What can hang from each mark
mogip: gelute zorov
burat: mulo
rapo: sofi zorov
loziz: sofi zaliv
virof: gelute
gelute: mogip virof
zaliv: loziz
sofi: loziz rapo tuvik
tuvik: sofi zorov
zorov: mogip mulo rapo tuvik
mulo: zorov

Every row comes from one small tree of marks. The marks that hang from a mark follow it in brackets, in alphabetical order. Every link used is in the known rows. Which tree was each row made from?
Known rows
loziz(sofi(rapo) zaliv): [ -5  -6  -7  10   0  -3  -9  -1 -11   3   1 -17   1   9   2 -24  11 -19
   6  11  -5   1  17 -21  -7   7  -6   6 -16   7  -9  -9 -21 -14   5 -10
  11  37 -25 -22 -35]
rapo(sofi(tuvik(zorov(mogip)))): [-14 -17 -21  25 -20   1 -23   7   5  24   7   9   3  -1   4  45  -8 -22
  -2   0 -31  -1  -5   7  16  32   9  19   7  16  46 -23 -10  10 -23 -19
  -5   5  -1 -13 -27]
loziz(zaliv): [ -5  -7   3   3   1  -2   1  -1 -16   8  -5  -4   1   5  -1   0   6   0
   2   0  -2  -4   6  -9  20   2 -39  -1  -1   5   1  -2  -7  -6   6  -3
   9  -5 -21   1 -19]
virof(gelute): [  9  -9   5 -15  -2   4  -7   7   1   6  -1  -8  -7  -6  -6  -6   1  -8
   2  -1   0   6   5 -18   3  -5  -3   2  -7   6   1   3   3   0   3  -7
   6   2  25  10  25]
zaliv(loziz(sofi(rapo tuvik))): [ -9 -19 -17   2  -1  28 -31  15  10   7   5  -6   2   0  20 -12   4 -23
  -6  13   0   2   4 -23   4   4  58  28   5   0  -8  -6 -24 -14 -12  -2
   5  41  -8 -10 -16]
burat(mulo): [-23   8   6  -1 -11   7 -14  -7  -3  13  -4 -20   4   4  -3  11  -3   3
  -3  -3  -3   4  -8   5   0  -9  -2   2  -3  -9  24 -21   7 -11  27  -1
  -6  -4  -3  -5   9]
rapo(zorov(mogip mulo tuvik(sofi))): [-13  -5 -10 -19 -12   6 -31  -2  -3  48   2 -15   3 -15 -26   1  -5   0
  15  -7 -47   2  -9  -9  12  28 -16  11 -22   7  65  33  11   7  33  -9
  -6  -7  12 -23 -32]
rapo(zorov): [ -4   4  -1  -3 -11   4  -4   1  -6  -8  -5  31  -8  -2  -8   6   4  -2
   0  -2 -14  -2  -3  10   3  17  -8   3   0   0  37   9   6  -6   2  -9
  -5  -3   6  -6   3]
mulo(zorov(mogip rapo tuvik)): [ -2 -21   2   1  -6   0 -11  -3 -13  27  -1  42  -1 -10 -22 -11  -5   0
  -1 -26 -61  -6  16 -18   8 -27 -17   7 -14  15   2   1  20  19  -8   7
 -25  -2   8   0  -7]
mogip(gelute(virof) zorov(rapo(sofi))): [  3 -13  -5  12   5  -8 -60   4 -20 -16   4 -19 -16   0  -4  32   3 -21
 -42 -19  -6  -9   2  33 -11 -17   6  12  -2  -2 -55  -5  27  41   4  -4
   3  18  -1  -8  14]
zorov(tuvik): [  5 -27   5  -7   0   1 -15  -1   1  13   3   6  12  -3  -6 -11  -4  -1
   7  -8 -21 -14  -3  -4   6  -3   3  -7 -10  18 -16   2  16   6   1   1
  -5   0   3  -3   3]
zorov(mogip rapo tuvik): [ -2 -22   7   0  -4   1  -6  -2   4  33   6   9   3 -15 -24 -11  -8   2
   4 -27 -47 -10 -12 -27   4  -5 -18   2 -15  16  14   7  28  19  -7   2
 -15  -1   8  -6 -13]
loziz(sofi(rapo(zorov))): [ -3   4 -10   2 -12   4 -14   2   0  -9   1  14  -3   1  -3 -20  10 -19
   4   9 -16   2   7  -6 -25  21  24  10 -15   3  22   1  -7 -13   0 -14
  -1  40   1 -28 -12]
mogip(gelute(virof) zorov(mulo rapo)): [-10  -3  10  -6  20  -8 -66  -4 -23   8   3 -17 -11  -9  -5  10   3  -4
 -41 -11  -8   2   6  24  -3 -17 -16   5  -8  10 -61  12  11  36  43  10
   3  14   3   0  17]
tuvik(sofi(loziz rapo)): [ -4   6 -23 -15   5  -9 -14  16   3 -16   2 -28  10  -1  12   2  -1  -7
   6  21  -4   1   1 -19 -12  16  70  -2 -30 -20  16  18 -14   8  19 -10
  17   4   9 -27 -16]
mogip(gelute zorov(mulo rapo(sofi))): [ -8  -3  -3   6  11   2 -68   1 -20   3   8 -30 -11  -7 -15  37   0 -13
 -34 -21  -8   3   0  18  -6 -15  -6  24  -8  12 -22   0  19  -3  30  -5
  -2   5  -5 -10  15]
burat(mulo(zorov(mogip))): [-27   9   1   4 -24   3 -17 -11 -16  35  -8  -1  -4   2  -8   9  -6   5
  -6 -11 -33  14  11   5   5 -30 -20  12  -6  -6  38 -23   2 -10  21   4
 -20  -5   1  -2 -14]
zorov(mogip mulo rapo tuvik(sofi)): [-14 -10  -6 -17   8   8 -25  -4   5  51  10 -36   7 -22 -29  -4 -11   2
  12 -19 -46  -1 -12 -36   6   9 -11  12 -26   3  33  27  18  26  34   1
  -8  -5  10 -21 -20]
sofi(loziz tuvik): [-16 -11  -5   7  15 -14 -29  12   7  23  -1   2  20  -2  20  16  -4  -7
   1  13  -5  -2   0 -10  26   7  66  -4   2  -1   4   3 -19  -7   9  -4
   3   5  21  10  -1]
mulo(zorov(mogip rapo)): [ -6   2  -2   7  -7   1   2  -3 -15  15  -1  37 -14  -8 -17  -1  -4   1
  -8 -19 -41   7  17 -15   1 -23 -20  14  -5   1  18   1   7  12 -10   6
 -22  -2   6   2 -10]
virof(gelute(mogip)): [  6 -10  30 -16   8  -1 -15   6  -6   0  -1 -12  -4 -13  -2  -4   0 -11
  -9   3 -14  -7   7 -13   3   2  -1   5  -9   5  29   4   1   2   6  -1
   3  23  35  12  26]
zorov(mogip tuvik): [  1 -25   4  -2 -13  -5 -11  -1   2  40   2  -8   5  -9 -14 -12  -8   0
   7 -13 -37  -5  -8 -12   8  -4 -16  -1 -13  20  12   6  15   7  -5   2
  -8  -1   7  -4 -30]
burat(mulo(zorov(mogip rapo tuvik))): [-26 -11   6   0 -16   8 -24 -10 -15  37  -5  17   2  -5 -21   0 -11   4
  -4 -27 -58  -2   6 -11   6 -35 -17   8 -17   5  25 -19  25   7  20   5
 -29  -4   4  -6   2]
mogip(gelute(virof) zorov(mulo tuvik)): [ -3 -30  10 -14  10 -14 -84  -3 -21  29   3 -25   3  -4  -5  -3  -1  -5
 -31  -6 -18  -7   8  33   4 -17 -12  -3 -16  29 -76  12  14  28  46  10
   5  15   4  -1   4]
rapo(sofi(loziz tuvik) zorov): [-17  -3 -23  21  -4  -4 -38  17   5   9  -4  12   7  -2   1  42   4 -26
   5   3 -17  -8 -10   3  24  32  66  16   2  -3  59  -3  -9  -8  -4 -26
  -5   4  23  -7   2]
loziz(sofi(tuvik) zaliv): [-13 -22  -9  17   6  -6 -24  -1  -8  38  -1 -18  14   8   9  -1   6 -24
  -1   5  -5  -2  13 -14  31   8   5  10  10  -1 -15 -10 -20 -16   3  -8
   8  37 -18   1 -31]
zorov(mogip(gelute) rapo): [ -3 -15  11   0  -4  -8 -27  -2   1  14   5 -30 -13  -8 -19  18 -16   1
 -21 -20 -24   7 -13  -9  -1 -11 -21  10  -6   0  30   7  25  13   1   2
  -2   0   2  -2 -18]
tuvik(zorov): [ -6  -3   1  -3  -8   0  -1   1  -4  -3   5  50   1   3   1   1  -3   0
  -8   4 -24   0   1  13  14  25 -26  -4  -6  22  10  -7  -5   5   1  -4
  -3   1  -9 -10  -4]
rapo(sofi(loziz) zorov): [-10  16 -17  16  -5   0 -20  16   1  -3  -4  12  -6  -2 -18  17   9 -21
   4  -4 -16  -6  -9   2  18  28  36  13 -11  -2  58   5   2  -5  -1 -22
  -8   3  18 -14   3]
gelute(mogip(zorov) virof): [ -3   0  24  -2  10 -13 -23  -1 -25  -3  -5  13  -3  -7  14  -4  14 -10
 -33   4 -17 -17  16  34  -5   1  -3  -2   0  -1 -36   4  -8  37   7  12
   1  39  17   3   1]
zorov(mogip): [ -3   2   0   5 -14  -4   5  -1   3  30   0 -13  -7  -4  -6   1  -3   1
   0  -5 -16   9  -4  -8   2   0 -19   7  -3   4  29   4   0   1  -7   0
  -4  -2   4  -3 -34]
mogip(gelute zorov(tuvik)): [ 10 -44   6 -16  -6 -14 -67   2 -23   8   4 -10   5   2   0  10  -5  -1
 -33 -14 -20  -8   3  31   2 -28  -3  -2 -11  22 -64   7  27 -12  16   4
   5   5  -4   2   1]
rapo(sofi): [  1   3 -15  19  -5   4  -7   6   2  -7   2 -22  -3   0  -6  23   4 -18
   3  -6   1  -5  -4   3  -4   6  14  17   1  -3  18 -16   5   7 -15 -13
  -3   2  -2 -12   2]
loziz(sofi(rapo(zorov) tuvik)): [-10 -16 -16   7  -8   0 -28   4   3   3   0  13   8   2  15   5   5 -23
   6  17 -17   0   9  -7 -20  25  54  13  -2   1  20  -5 -18 -14  -3 -18
   1  41   4 -20 -12]
zaliv(loziz(sofi)): [ -2   0  -9  -3  -1  31 -11  10   8  16   5  -7  -9   0 -10 -33   8 -18
 -13  -3   4   4  -2 -17  25  -4  17  25   5  -8 -14   6  -8 -15  -7   3
  -3  37  -9  -4 -13]

Which tree is each row?
[ -5  -5   7 -11   5  -8 -67  -4 -24  18   5 -28  -6  -1   1  17  -2   2
 -33  -4  -1  11   7  28   1 -21 -16  10  -8  15 -38  12   3 -19  43   4
   6   4  -4   2   0] => mogip(gelute zorov(mulo))
[-14  -1  12   0   5 -12 -50  -6   3  45   0 -64 -13 -11 -15   4 -12  -3
 -17   2 -12  16  -4   7   7   2 -33   9  -9  13  18  10  -5  34  35   7
   3   8  10  -4 -31] => zorov(mogip(gelute(virof)) mulo)
[-21 -16  -4  10  14 -15 -29  11  -7  31  -6  -2  21   3  19  15  -1 -10
   2  12  -7  -5   8 -18  45  10  31  -4   1   4   5   0 -26 -13  15  -6
  10   2   2  11 -19] => sofi(loziz(zaliv) tuvik)
[  0 -15   7   1  -8 -17 -34   0   1  22  -1 -48 -14  -3  -8   9 -12  -6
 -22  -1 -14   8  -4  13   2  -4 -20   2  -3   2   7   5  10  39   3   6
   6   9   7  -1 -34] => zorov(mogip(gelute(virof)))
[ -3  -2 -11  -4  -3  31 -15  12   9  -5   5  -5  -8   2   3 -32   8 -19
  -7   7   0   5   2 -22  -1   0  32  24  -7   0  -8   1 -17 -13  -8   0
   3  40 -13 -17 -16] => zaliv(loziz(sofi(rapo)))
[ -9 -17 -14   1   3  29 -28  12  11  25   4  -6   4   0   7 -13   2 -23
 -11   3   3   2   0 -16  31   1  43  27  19  -8 -14   0 -17 -16 -10   0
  -1  39  -5   2 -14] => zaliv(loziz(sofi(tuvik)))
[  1 -33   9  -9 -18 -12 -49   0  -4  26  -5  -5  -7  -6 -23   2 -11  -6
 -12  -9 -46  -7 -11  17  12  11 -23   0 -11  17  28  17  28  33   6  -3
  -3   7  14  -8 -24] => rapo(zorov(mogip(gelute(virof)) tuvik))
[-13   7 -11  22  12   1 -13   8 -21  -3  -5  30  -5   0 -16  10   8 -18
  -5 -16 -31  -7  23 -18  28 -15   4  15 -14  -1   7 -11  -1   8  -2  -7
 -14   1  -2  -3   5] => mulo(zorov(rapo(sofi(loziz(zaliv)))))
[  9 -10  26 -19   4  -3 -26   6 -23   2   0   6  -7 -11   5  -1   9 -10
 -23  -2 -16  -5  15   3   0  -8  -4   7  -9   9  -8   8   1 -10   9   1
   3  26  33  14  26] => virof(gelute(mogip(zorov)))
[-31 -19  -1   9  15 -10 -27  11 -10  21   1  54  19   0  12  17  -4  -9
  -7   6 -37  -9   3 -18  55  29   7  -5  -7  21  15  -4 -18   1  16  -9
   3   3  -4   1 -10] => sofi(loziz(zaliv) tuvik(zorov(rapo)))
[-20  -3  13  -4  -1   0 -40  -4  -2  28  10   9 -11 -11 -24  14 -19   3
 -21 -11 -46  15 -10  -1  19  20 -54  12 -18  33  46   4   7  12  29  -1
  -7  -1  -4 -14 -19] => tuvik(zorov(mogip(gelute) mulo rapo))
[ -7   2 -21 -12   4  -9 -15  14 -10  -9  -1 -32   9   3  13   3   3  -8
   6  21  -6  -3   7 -24   4  17  38  -2 -32 -16  17  16 -19   1  24 -12
  22   0  -8 -26 -31] => tuvik(sofi(loziz(zaliv) rapo))
[ -2 -25 -10 -17  10 -10 -24   9  -9  24   0 -25  22   1  -7 -12  -1  -8
   8   1 -24 -16  -2 -20  34   9  23  -9 -27  -5  -6  23   7   7  25  -7
  10  -3  -1 -13 -22] => zorov(tuvik(sofi(loziz(zaliv))))
[  4 -19   4  -6   1 -18 -58   1 -23  -3   0 -18  -9   5   9  12   2  -7
 -45  -1   1   0  10  43  -4 -21  -4  -3  -2   3 -73   7  13  26  18   8
  11  16  -1   2   0] => mogip(gelute(virof) zorov)
[-17 -17 -11   2   3  33 -27  12   9  17  10  41   0  -2   1 -11   0 -21
 -20  -5 -23  -1  -2 -18  38  17  22  25  12   5  -4  -3 -10  -4 -10  -1
  -6  39  -9  -6  -7] => zaliv(loziz(sofi(tuvik(zorov(rapo)))))
[-15  -4 -17  24  17  -1 -26  14  10   5   4  -3   9  -8  -1  33  -1 -21
   0  -9 -12 -10  -6 -20  16  10  65  14   2  -5  21 -12   2  12  -7 -16
  -7   7  17  -3  16] => zorov(rapo(sofi(loziz tuvik)))
[-15   0  13  -2   9  -3 -43  -6   3  36   6 -46 -14 -17 -27  16 -16   3
 -15 -15 -24  15 -11 -16   4  -6 -33  18 -11  13  42  13  12  10  31   5
  -6  -1   4  -5 -17] => zorov(mogip(gelute) mulo rapo)
[-12   3 -10  19 -17   7   0   3   1   9   9  35 -11  -6 -21  19  -5 -14
  -6 -18 -46   1  -9  -5  11  31 -30  16  -9  20  52 -14  12  22 -17 -12
 -13   1  -5 -24 -19] => tuvik(zorov(mogip rapo(sofi)))
[-14  15   2  -3  14   8 -22  -5 -22  17   4  22  -4 -11  -3   0  12   5
 -15 -16 -11   5   7   0  -4 -11 -17  10  -9  12 -34  10   2  -6  34   6
  -8   2   1  -2  16] => mogip(zorov(mulo rapo))
[-10   3 -16 -12  10 -10  -9  11 -10  12  -2 -33  11   5  -1   2   3  -8
   0   8  -3  -1   2 -18  32  14  19  -2 -19 -24  11  22 -10   0  26  -7
  17  -3  -4 -13 -28] => tuvik(sofi(loziz(zaliv)))
[  1 -20  28  -7  10 -13 -37  -1 -23   7  -3  15   8  -9   9 -14  10 -10
 -27  -2 -35 -28  13  31   0  -2   0  -6  -9  13 -49   5   5  43   9  13
  -4  39  18   3   6] => gelute(mogip(zorov(tuvik)) virof)
[-10   9 -14  24   6  -7 -14  12  -5  10  -3 -23   2   5  -7  12   9 -23
   3  -3  -3  -7  -1 -12  32  10  14   9 -11   3  23 -10 -10  -4   3 -16
   3   1  -5  -9 -17] => rapo(sofi(loziz(zaliv)))
[-11   2  -2   5   7 -13 -12  12 -11  -6  -5  -2   6   4  14 -11   7  -6
   8  19  -7  -3   7 -25   6   8  17  -7 -26  13  13   1 -24 -10  17  -7
  13   1  -6 -13 -22] => sofi(loziz(zaliv) rapo)
[  8 -45  -4 -19  -9 -18 -52   3   1  30   4 -69   4  -6 -18   7 -18 -11
 -16  -4 -33  -6  -8   9   8   2   5  -1 -18  -7  -3  19  27  53  12   1
  11   8   9 -17 -40] => zorov(mogip(gelute(virof)) tuvik(sofi))
[ -5 -10   2 -11   6   2 -42  -5 -22  36   5  12  11  -8  -2 -11  10   2
  -7 -11 -21  -5   7  10   4 -12 -13   0 -16  31 -51  13   4 -11  35   4
  -6   3   2  -2   6] => mogip(zorov(mulo tuvik))
[-10 -10 -11  14  -4  -3 -32  12 -10  14  -6  15   8   0 -24   8   9 -24
  12 -10 -36 -22  -8  -7  39  26   8   6 -21  17  43   3  11  -5   6 -24
  -6  -1   4 -17 -10] => rapo(sofi(loziz(zaliv)) zorov(tuvik))
[ -2 -27 -14 -16   6  -9 -26  12  -7   4   0 -21  22   0   6 -10   0  -8
  13  13 -26 -17   4 -26  10  12  36  -7 -39   4  -2  16  -1   8  23 -10
  15   0  -3 -25 -25] => zorov(tuvik(sofi(loziz(zaliv) rapo)))
[-27  10   3   2  -5  12 -17  -9 -17   4  -7  24  -1   1  -9   9  -2   2
 -11 -18 -27   3  11  -1  -1 -32  -6  10  -6 -11  14 -25  12   0  24   3
 -22  -4   0  -1  25] => burat(mulo(zorov(rapo)))
[-14   6  -8  13 -17   2 -56   2  -1  27   0 -44 -20 -10 -32  39  -6 -17
  -5 -11 -27  12 -14  12   5  22 -24  33  -9  12  90   5  10  -1  18 -19
  -7  -1   7 -19 -26] => rapo(sofi zorov(mogip(gelute) mulo))
[-26 -20  -4   8   7 -15 -31  11 -11  28  -2  44  22   5  19  16  -3  -9
  -5  16 -30  -4   5  -7  59  31   9  -6  -5  25  13  -6 -30  -9  16 -10
   9   3  -6   3 -23] => sofi(loziz(zaliv) tuvik(zorov))
[-16 -21 -13  12  -6  -4 -30   4 -11  11  -5   8   8   7  16   5   9 -25
   9  18 -19  -4  15 -15   2  27  14  13  -3   7  20  -8 -24 -20   4 -20
  10  37 -16 -19 -32] => loziz(sofi(rapo(zorov) tuvik) zaliv)
[  7 -41 -10 -19 -17 -12 -50   0 -16  25   1 -25   1  -1 -16  13 -18  -5
 -16 -12 -50   2  16   6  11 -24   1   9 -20  -5   4  14  20  15   7   3
  -4  -2   3  -9 -32] => mulo(zorov(mogip(gelute) tuvik(sofi)))
[  3 -18  33 -25  13   1 -47   3 -21  29   2  -1   4 -19  -5 -13   9  -9
 -15  -5 -33 -10  12  -3   5  -7 -12   5 -21  29 -10  13   2  -9  34   4
  -3  26  36  11  29] => virof(gelute(mogip(zorov(mulo tuvik))))
[-21  12   4  -1  -9   3 -13  -4  -1  42   7  22  -5  -9 -12  -2  -6   4
  -1   2 -38  16  -2   0  21  30 -54   9 -13  35  48   3 -17   3  25  -2
  -8  -3  -2 -15 -33] => tuvik(zorov(mogip mulo))
[ -7  -6   6  -8  12 -13 -72  -4 -23  17   1 -30  -7  -3   3   8   2  -4
 -38   0   0   6  10  37   0 -14 -16   4  -7  13 -60  11   1  22  44   8
   9  14   1   2   1] => mogip(gelute(virof) zorov(mulo))
[  6 -28 -19 -19  -8   0 -24   4 -16 -11  -1  16   9   0   5  -2  -3  -6
   6   4 -38 -10  26  -5 -17 -15  33   2 -24  -1 -18   3   2  18   6  -1
  -2   1  -1 -20  -4] => mulo(zorov(tuvik(sofi(rapo))))
[ -9  14 -10  20  16   1  -7  13   7  -7   3  -2  -1  -6 -18  12   3 -17
  -1 -15 -10  -9  -9 -19   9   5  39  10 -11  -5  20  -4  11  12  -5 -12
 -10   3  13 -10  15] => zorov(rapo(sofi(loziz)))
[ -9  12  -5  -3  -3  -5 -17  14   0 -21  -6  32   1  -1   6  -5   6  -4
   8  17 -19  -1  -1 -10 -12  23  45  -3 -26  10  44  13 -13 -10  12 -12
   1   4  16 -18  -1] => sofi(loziz rapo(zorov))
[ -7  -3 -18 -14 -23  -2  -1   3  -4  19  10   7   1   0  -7  12  -9  -3
  -8   2 -37   9  -4   3  14  36 -19   6 -15  -4  43  14  -2  15   4 -10
   4  -3  -7 -27 -47] => tuvik(sofi zorov(mogip))
[-17   7 -19 -17 -13   4 -18   2  -3  17  10  -7   1  -8   0  10  -7   0
   5  19 -39  15   2 -10 -10  44 -13  14 -34  15  58  12 -21  17  31 -11
   7  -1  -7 -42 -48] => tuvik(sofi(rapo) zorov(mogip mulo))
[-30   9   4   6 -17   8 -12 -10 -16  26  -6  13  -7  -2 -15  10  -6   5
 -10 -22 -41  10   7  -7   3 -32 -21  14  -9  -9  39 -22  13   1  19   5
 -25  -4   2  -4  -1] => burat(mulo(zorov(mogip rapo)))
[-29  12 -12  22  30   5 -43   9  11  26   5 -17  10 -15  -8  29  -1 -19
   8  -5 -12  -3  -6 -25  19  17  51  20  -6   6  34  -5 -11  11  23 -12
 -11   5  21  -5  19] => zorov(mulo rapo(sofi(loziz tuvik)))
[-26  12  -8  16 -10  16 -22  -7 -14   0  -5   9  -5   2 -16  26  -1 -11
  -8 -21 -27  -1   8   1  -3 -26   5  21  -5 -13  27 -37  15   5  12  -7
 -25   0  -2 -11  25] => burat(mulo(zorov(rapo(sofi))))
[-19 -26  -8  15   0  -6 -25   0 -11  34   3  23  15  10  10  -1   2 -22
  -7   8 -24  -1  14  -3  41  28 -17   6   5  16  -8 -15 -26 -15   4 -12
   6  37 -24 -10 -36] => loziz(sofi(tuvik(zorov)) zaliv)
[-16   0 -16 -13   1  -9 -13  11 -13   9   3  16  12   8   0   1  -2  -8
  -7  11 -27  -1   3  -6  46  40  -5  -5 -25  -2  20  17 -14   4  26 -13
  14  -2 -12 -22 -33] => tuvik(sofi(loziz(zaliv)) zorov)
[-20 -20  -8  11  11 -14 -32  14  -8   7  -6  -2  19   2  34  16   1 -10
   9  26  -9  -5  11 -26  14  13  49  -3 -13  13  11  -9 -36  -9  14  -9
  16   5  -2  -4 -21] => sofi(loziz(zaliv) rapo tuvik)
[-15   3   9  -3  -7  -8 -50  -3  -2  35  -5 -26 -18 -11 -22   9  -6  -4
 -13   1 -26  12  -7  15   8  20 -36  12  -8  12  52  22   3  26  34  -2
  -2   5  13  -8 -26] => rapo(zorov(mogip(gelute(virof)) mulo))
[-23 -13   6  -4  -5  13 -29  -9 -15  13  -5  30  10  -1 -14  -1  -7   2
  -3 -24 -45  -9   7  -5   4 -34  -2   3 -14   2   1 -24  26   4  24   5
 -26  -3   1  -3  27] => burat(mulo(zorov(rapo tuvik)))
[ -7 -18 -15  11   2  -4 -28   5   8   8   6 -14  14   2  22   1   1 -23
   5  19  -5   2  13 -12 -21  10  60  11  -1   1  -8 -13 -22  -8  -5 -12
   6  44   1 -15 -16] => loziz(sofi(rapo tuvik))
[ -8  -8  31  -8  23  -8 -51  -4 -22  25  -1   3   8 -16   3 -17  12  -8
 -22   1 -33 -22  14  27   3   3  -8  -2 -14  23 -39   8  -5  39  36  14
  -4  38  21   1   8] => gelute(mogip(zorov(mulo tuvik)) virof)
[-23 -14  -9   6   0 -12 -37  15 -12   2 -12  26  13   2  26  21   5 -10
  11  24 -23  -6   8 -19  15  28  42   0 -15  13  45   2 -30 -16  15 -19
  12   3   4  -9 -20] => sofi(loziz(zaliv) rapo(zorov) tuvik)
[  4 -40   6  -3 -10 -17 -51  -2 -15  28  -4  -4  -5  -2 -14  -4 -12  -7
 -18 -11 -49  -3  20  16  12 -28 -16   1 -12  16 -23   1  15  40   2   9
 -10   8   9   2 -22] => mulo(zorov(mogip(gelute(virof)) tuvik))
[ -8  -3  -9   6  -9   0 -10   2 -16   0  -5   9  -5   7  -2 -18  15 -20
   6   9 -19  -2  14 -13  -5  23 -13  10 -15   7  22  -1 -15 -18   7 -18
   7  34 -21 -27 -33] => loziz(sofi(rapo(zorov)) zaliv)
